Each row was made from one path, in order. Every step used is in the known rows, and no mark comes twice. Write each row's path.
In the rows, 128 means zero.
Known rows:
luva > dafif > posiro > vosot: [110 148 111 166 150 112 117 162 123 163  88 116  86 112  80 145 124 141
 118 153 124 141 146 151 134 112 168 129 130 144 111 171 154 155  75 125
 142 133 129 155 149  75 156 147  93 111  88 115 139 143 118 121]
dafif > luva > kugug > zipi: [ 96 100 153 144 129 105 108 155 112 106 122 162 129 190 188  99 101 113
 156  64 118 130  80 111 143 125  96 113 153 102  95 134  84 116 134 103
  87 146 139 127 135 181  89 119 155 135 192 124 152 115 144 129]
kugug > lufin > dafif > posiro > vosot > fupuz: [129 168  59 132 175 172 119 129 151 160  55 126 138  86  73 148 118 155
  99 149 132 172 100 141 115  97 153  92 143 156 104 101  93 148  76 113
 119 127 151 114 131  48 149 133  84 104  69 159  92 134 133 103]
luva > vosot: [117 124  72 106 147 176 138 144 123 143 157  88 107 130 125 136 136 132
 140 169 142 100 142 167  72 107 158 153 147 121 108 102 140 104 108 122
 142  94  79 170 153 145 113 145 141 116 125 124 121 103 149 167]
kugug > lufin: [110 120  82 100 141 162 127 101 118 126 130 109 115 124 161 110 137 148
 138 133 171 115 118 152 108 136 112 122 178  59 137  84 120 109 143 136
 147 111  50 126 121 185 115 131 153  97 130 137 129  74 122 166]
dafif > lufin > vosot: [141 126  97 119 134 142 140 104 116 145 136  88 130 118  93 120 129 139
 111 140 138 114 162 179  84 135 125 163 108 145 162 162 132 135 136  91
 129 114 119 127 122 110 134 131 109 110 125 149 109 111 121 143]
konov > zipi > kugug > lufin > vosot: [141 176  64 114 113 158 118  91 124 125 130 145 106 144 114 115 168 113
  84 168 150  86 143 164 105 151 101 179 171  56 156  88  98 135 160 166
 165  79  33 134 104 190 132 173 110 120 111 138  78 163 162 166]
luva > dafif > lufin: [151 114 137 154 134 100 127 151 111 146 151 132 101 104 109 135 108 143
 125 113 127 120 152 160 153 141 145 126 100 109 143 168 161 157 111 110
 137 145 112 126 163 141 136 127 104 160 109 131 150 117 105 148]
posiro > kugug: [ 91 134 183  76 123 102 147 141 136 119 132  82 110 146 217  86 112 144
 147 155 161 146 121 140 105 111 132 159 122 106 110  96 120  95 132 155
 106  86 114 141 116 141  87 127 200  60 135  97 126  43 102 150]
konov > zipi: [ 94 106 105  72 112 145 170 139 125 125 132 101 142 156 195 104 119  77
 104 148 196  94 153 139  75 150 152 140 163  59 135  91 141  95 139 166
 119  30  67 154 144 190  72 194 198  98 156 123 121  97 164 174]
konov > zipi > kugug > lufin > dafif > posiro: [147 169 120 156 109 108  75 103 131  87 137 180 114  92  84 146 147 125
  67 120 127 131 112 119 171 175 131  98 131  73 156 123 105 170 149 162
 148 104  97 117 107 165 144 171 100 171 118 136 116 187 159 111]
posiro > vosot > luva > dafif: [150  94 117 145 118 143 159 177 125 166 123 139  98 140  98 150 133 119
 161 155 124 106 161 124 135  86 156 141 127 149 107 131 194 125 104 123
 165 154 128 152 143  63 146 124 103 149 111 101 145 147 107 154]
zipi > kugug > lufin > vosot: [149 183  63 132 117 176 111  82 122 126 138 115  98 131 106 116 161 145
 114 179 134  92 134 173  88 132  84 181 160  77 148  94  94 143 156 137
 161 105  48 132  93 164 135 140 104 109 102 144  83 131 131 163]
konov > zipi > kugug > lufin > dafif > luva: [152 147 114 134 119 124  85 111 127 108 148 209 110 127  87 138 135 100
  86 116 123 127 115  98 180 154 120 129 136  70 159 104 142 133 167 137
 174  99  79 108  88 165 151 171  71 211 133 121 108 196 151 136]
posiro > vosot > lufin > dafif > luva > kugug > zipi: [125 112 141 167 144  89 105 161 132 148 101 199 103 141 128 115 123 110
 126  66  91 169 116  94 163 105  99 116 116 182  94 198  99 121 131 100
 128 181 197 140 131 116 144 117  87 189 178 140 145 173 113 115]
konov > zipi > kugug > lufin > dafif > posiro > vosot: [136 197  79 154 134 115  82 110 140 133  96 184  78  94  64 147 157 125
  45 148 117 160 132 137 164 147 136 130 152 101 131 148 114 163 123 156
 174 103 104 141 106 137 167 181  70 141 112 126 100 209 145 126]
fupuz > vosot > lufin > dafif > luva > kugug: [140  94 167 164 135  69 134 143 118 157 168 136 163 123 132 169  72 108
 141  95  97 149 126  41 157  93 112  85  99 184 136 166 156 103 147  76
 130 193 191 112 132  83 155  81 112 204 159 119 177 128  88 110]
vosot > luva: [126  77 126  94  99 170 182 142 111 123 170  82 148 164 166 125 119 112
 183 139 155  87 138 121  84 117 133 113 135 122 129  95 180  97 149 111
 115 111 120 119 116 108  83 123 184 109 172 108 147  82 116 157]
luva > kugug > zipi > konov: [ 91 105 134 121 109 158 160 138 121  76 115 150 136 169 221  58 102  87
 127  66 141 124 112 100 115 137 110 149 168  40  91 101  78 129  92 158
 104  90 148 181 148 235  88 145 203 114 200 118 166 135 177 143]
posiro > vosot > luva > dafif > lufin: [162  99 126 162 134 104 147 163 109 178 137 156  89 121  72 158 127 137
 145 120 105 125 163 147 173 117 153 120 102 158 128 182 196 148 105  94
 166 184 151 129 151  75 168 108  66 174 124 113 151 160  92 142]
dafif > luva > kugug > lufin: [106 102 127 142 167  85  94 139 117 125 124 147 125 140 148 145 116 146
 150  80 130 128  91 102 181 130 118  94 165  83 131 107 105 101 153 117
 142 185  97 103 100 168 152 107 109 147 139 127 151 116 114 141]
kugug > lufin > dafif: [158 118  90 117 136 171 100  91 145 107 131 143 120  82 110 117 143 148
 108 134 153 142 124 107 127 123 122 124 134  93 152 104 117 127 158 140
 159 111  89 127 107 145 137 133 134 147 103 155 122 113 120 138]
luva > kugug: [ 93 103 130 120 131 107 142 160 129 117 130  85 131 138 205 121  96 130
 152 127 151 110 121 102  98 121 130 123 148  90 114 111  94  92 132 135
 103 127 119 139 121 156  89 120 192  99 150 137 143  68 109 159]
zipi > kugug > lufin > dafif > posiro > vosot: [139 202  77 166 141 133  74 101 143 133 102 153  72  87  60 147 152 153
  78 160 103 170 119 140 151 135 117 129 145 119 126 153 113 160 115 132
 169 132 118 131  97 102 168 144  74 127 100 130 106 177 116 119]
vosot > lufin > dafif: [151 109 130 116 110 144 147 123 147 134 155 105 124  82 132 115 128 115
 126 134 149 129 165 108  84 121 134 129  85 164 158 156 158 112 155 128
 130 110 142 138 127 108 113 134 146 170 134 155 135 100  92 139]
lufin > vosot > luva > dafif > posiro > kugug > zipi: [146 122 221 171 110  80 108 149 122 109 118 183 124 163 117 116 152 132
 154  89  87 138 101 138 184 107 118 132  93 180  94 164 107 177 116 132
  99 172 193 132 149  93 137  99 125 134 129  96 129 161 155  77]
lufin > vosot > posiro: [123 105 115  96 103 156 158 112 133 118 121  56 174 135 134 128 123 111
 146 168 139  96 178 121  69 162 139 146 124 158 168 136 152 112 143 127
 102 103 133 103 112 107 101 136 158  81 117 161 127 105 115 121]
vosot > posiro: [104  97 133  88  98 145 166 134 129 109 140  60 168 146 188 125 105 109
 164 148 157 103 158 116  89 179 140 112 138 119 153 123 164 100 133 134
  95  97 121  97 129 148  71 139 193  81 145 144 156  75 100 137]
lufin > vosot: [124 126  89 101 126 183 150 108 129 131 125  64 141 147 127 100 134 123
 130 176 163  99 158 153  36 115 135 181 133 128 145 113 121 111 142 123
 120  77  95 145 115 106 108 147 152  86 118 142 106  90 139 153]
konov > zipi > kugug: [109 179  98  97  76 142 154 136 121 110 167 117 106 167 196 105 117  76
 101 172 163  80 142 150  86 164 120 164 166  28 128  75 124 125 141 160
 128  32  42 144 123 216  62 200 176 116 160 103 102 122 154 188]

Write each row's path:
[110  99 119 157 161  79 116 149 118 144 104 151 113 124 108 173 142 157
 152  87 109 134 105 108 192 125 120  68 161 136 108 141 112 113 134 127
 149 223 153 119 104 111 171  91  96 121 148 119 153 142 109 118]	dafif > posiro > vosot > luva > kugug > lufin
[122 165  78 153 187 130 105 155 162 156  46 143 143  83  91 165 112 159
 105 133 117 173  87 106 141  89 147  79 139 162  93 110  62 140  77 120
 110 172 175 112 123  49 162 109  81 114  79 168  99 142 129  96]	luva > kugug > lufin > dafif > posiro > vosot > fupuz
[112 122 196  87 115  95 144 130 152 114 112  74 155 140 176 111 129 135
 146 164 131 135 156 120 109 146 133 162 101 169 141 134 139 101 141 160
  92 109 156 112 100 102 112 115 174  66 107 131 117  84  99 110]	lufin > vosot > posiro > kugug
[153 119 119 124 107 148 165  99 130 163 177  96 152  99 130 137  95 105
 125 151 142 141 159  92  85  97 109 112  96 181 146 152 171 119 138  99
 139 117 150 132 163 100 118 103 157 161 137 131 158  91  87 131]	fupuz > vosot > lufin > dafif
[148 127 135 165 140 110 107 133 132 141 148 115 119  62  49 167 147 137
 118 112 104 130 147 133 133 127 168 101  67 205 136 194 155 144 124 113
 130 154 173 143 147  83 157 133  90 189 113 140 138 157 130  99]	luva > vosot > lufin > dafif > posiro
[157 130  90 110  94 154 149 113 113 128 157 158 134 161 100 139 173 101
 120 149 130  65 150 136 128 144 104 150 153  95 147  83 143 128 174 142
 168 116  72 125  96 145 135 148 107 150 145 118  96 178 156 161]	konov > zipi > kugug > lufin > vosot > luva
[143 127 125 154 144 127  82  91 133 100 124 138 133  72  77 143 138 158
 108 108 129 148 107 116 152 144 138  84 116 121 155 142 112 157 143 128
 139 139 129 113 113 120 150 130 113 139 103 146 137 132 131  93]	kugug > lufin > dafif > posiro
[ 81 137 201 119 102 122 145 116 118  71 109 149 124 166 205  52 113 108
 112  68 131 162  91 131 143 142 121 154 138  68  89 120  95 150  80 165
  93  71 170 165 147 207 101 148 195  86 184  82 157 133 184  99]	dafif > posiro > kugug > zipi > konov
[115 172 129 119 164 130 126 123 145 147  74  99 163 117 116 133 130 168
 125 143 133 140  85 157 109  99 136 123 125 157 111  74  69 140  98 128
  90 139 139  99 124  71 143 103 108  69  57 140  78  99 144  93]	dafif > posiro > kugug > lufin > vosot > fupuz
[151 122 170 113 130 109 114  82 151 116 139 150 159  95 146 138 112 142
 119 140 117 187 128  73 169 126 101  96 120 144 150 120 130 120 148 139
 146 149 144 105 129 122 149  76 149 127 104 127 149 105  89  94]	fupuz > vosot > posiro > kugug > lufin > dafif
[123 140  69 117 163 165 141 135 142 145  78 101 172 121 133 138 115 150
 136 145 144 108 103 132  86  90 121 121 149 129 113  55  53 118 113 126
  96 148 115 115 121 100 129 105 117  95  78 177  79  98 144 136]	luva > kugug > lufin > vosot > fupuz
[112 150  50  94 157 211 165 164 135 163 122  77 146 132 139 139 103 128
 145 176 151  96 118 166  48  78 158 135 148 138  81  46 116 115  72 108
 100  90  97 147 164 108  89 133 140  98  91 143  89  92 162 158]	luva > vosot > fupuz
[ 85 111 197  91  92 137 173 123 128  63 111 143 148 174 234  51 107  91
 131  84 133 154 120 112 134 167 116 154 142  68 105 111 117 124  93 177
  94  72 168 147 146 219  85 142 217  85 190 107 161 124 162 110]	vosot > posiro > kugug > zipi > konov
[184 125 116 159  95 126 127 141 120 132 154 196 112 137  69 157 171 102
 118 147 111  56 156 133 174 126 125 152 132  94 146  97 158 159 149 162
 178 150  72 137 126 135 165 144  65 201  94 117 104 213 155 149]	konov > zipi > kugug > lufin > vosot > luva > dafif
[119 139 217 147 111  66 106 125 133 104 123 158 111 117 163  90 137 137
 125  73 107 179  96 127 159 133 108 114  79 178 105 192  88 151 127 140
  89 140 201 134 149 140 108 114 151 136 162 119 139 119 126  80]	vosot > lufin > dafif > posiro > kugug > zipi
[137 118 199 131 133 100  81 144 144 102 124 199 132 147 130 115 136 122
 135  89  75 173 107 106 186 134 119 127  96 181 102 158 122 127 126 129
 111 147 188 122 137 131 131 112 118 162 149 119 134 172 141  84]	lufin > dafif > luva > vosot > posiro > kugug > zipi
[147  93 135 135 141 140 103 146 138 126 144 134 161 113  68 176 121 114
 137 123  90 124 152  95 147 148 171 114  96 187 150 153 195 114 132 103
 139 145 155 102 119  89 149 132  87 187 120 148 145 180 123 101]	lufin > dafif > luva > vosot > posiro
[117 108 113 132 151 118 148 161 106 189 168 105 104 130  99 159 136 115
 149 112 116 101 151 159 117 117 149 134 109 185 123 160 197  90 128  94
 150 150 124 146 150 122 142 132  80 192 146 108 140 131 121 153]	dafif > luva > vosot > lufin
[103 119 114 105 109 135 206 110  95 188 191  53 144 145 182 133  83 101
 153 152 153 120 155 129  63 107  96 113 138 157 128 141 181  96 127  90
 122 113 119 138 186 139  91 104 179 115 162 105 170  46  88 157]	fupuz > vosot > lufin
[164 190  58 147 161 189  91 146 141 154 131 173 126 108  56 174 120 144
 112 152  90 119  87 136 142  88 130 130 131 129 102  55 116 148  99  96
 145 141  98 110 121 101 154 129  36 200  76 144  68 183 155 137]	zipi > kugug > lufin > dafif > luva > vosot > fupuz
[140 128 141 145 125 136 102 115 137 100 136 107 146  86  97 136 111 135
 113 127 132 141 118 111 116 136 161 103  97 142 156 156 132 150 130 120
 107 104 154 120 117  94 118 144 145 129 116 142 138 120 128  96]	lufin > dafif > posiro
[131 143 129 100 151 126 108  97 140 131 108 118 113 124 131  98 165 165
 117 154 145 140 125 155 118 109 113 178 137 119 136 100  93 109 152 156
 145 124  89 139  98 132 154 114 130  82  93 128  92  98 123 137]	posiro > kugug > lufin > vosot
[ 89 143 118 137 139  98 161 140 120 185 111  75  89 113 120 138 132 125
 133 131 135 143 156 171  97 131 141 117 117 187 122 198 167 113 107 114
 126 136 160 141 144  90 128 143 112 107 145 119 143 107  94 132]	dafif > posiro > vosot > lufin
[145 103 198 125 145  79  79 121 147 104 123 175 149 108 110 146 126 146
 130  90 106 175 113  72 207 152 135 103  99 147 158 136 162 112 165 131
 145 170 159  79  79 102 166 108  91 168 116 125 139 145  96  87]	vosot > posiro > kugug > lufin > dafif > luva
[126  86 118  94  96 177 204 114  93 154 199  74 178 187 170 148  78  95
 183 159 139 101 135  98  82  96 104  93 154 139 116  94 195 102 134  73
 125 122 126 119 156 106  88  86 199 106 178  84 173  67 116 152]	fupuz > vosot > luva
[120 151 152 129 156  95  93  94 128 127 102 118 120 115 103 124 169 176
 114 131 127 146 108 159 143 125 123 146 125 140 139 128  86 133 139 147
 131 144 121 123 102 111 167 114 116  82  85 125 103 115 132  99]	dafif > posiro > kugug > lufin > vosot
[131 107  98 106 126 149 131  97 130 115 113  94 166 121 109 132 150 130
 140 151 140 104 159 129 107 173 121 129 148 133 171 125 137 116 155 136
 131 135 108  98 112 136 135 121 128  92 102 171 126 119 112 120]	kugug > lufin > vosot > posiro
[177 147 142 205 103 102  91 128 109 125 149 170 110 116  32 182 161 152
 140 126  78  81 123 137 192 137 130 113 108 134 147 145 150 190 135 123
 153 196 120 110 114  93 177 113  49 182  86 116 123 203 141 100]	zipi > kugug > lufin > vosot > luva > dafif > posiro
[108 124 182  88 136  89 134 160 143 128 134  92 124 130 181 135 127 142
 156 152 117 139 143 134 139 143 156 140 107 156 114 124 144  93 116 154
 113 124 142 132 136 133 117 110 162  89 120 112 132  95 110 127]	luva > vosot > posiro > kugug
[136  76 145 144 107 139 162 128 109  90 127 179 153 172 142  94 125  96
 129  40  99 115 132 107 151 138 101 142 124 105 115 149 105 150 109 120
 119 155 205 152 139 172 142 114 137 156 214 123 153 195 169 115]	dafif > lufin > vosot > luva > kugug > zipi > konov
[ 84 147 198 125 120  93 110 126 118  96 116 133 110 169 204  78 124 140
 139  91 130 167  78 153 141 133 108 121 129 121  87 143  71 146 112 136
  75 109 156 138 150 169  79 127 192  75 164  98 139  87 149 105]	dafif > posiro > kugug > zipi
[149 124 212 154 114  69 107 140 131 114 105 181 123 139 138 106 138 136
 135  94  89 154 132 148 184 157 107 145  85 169 127 194 106 173 116 133
 101 164 182 112 164 143 137  98 112 130 125 136 129 155 122  87]	luva > dafif > lufin > vosot > posiro > kugug > zipi
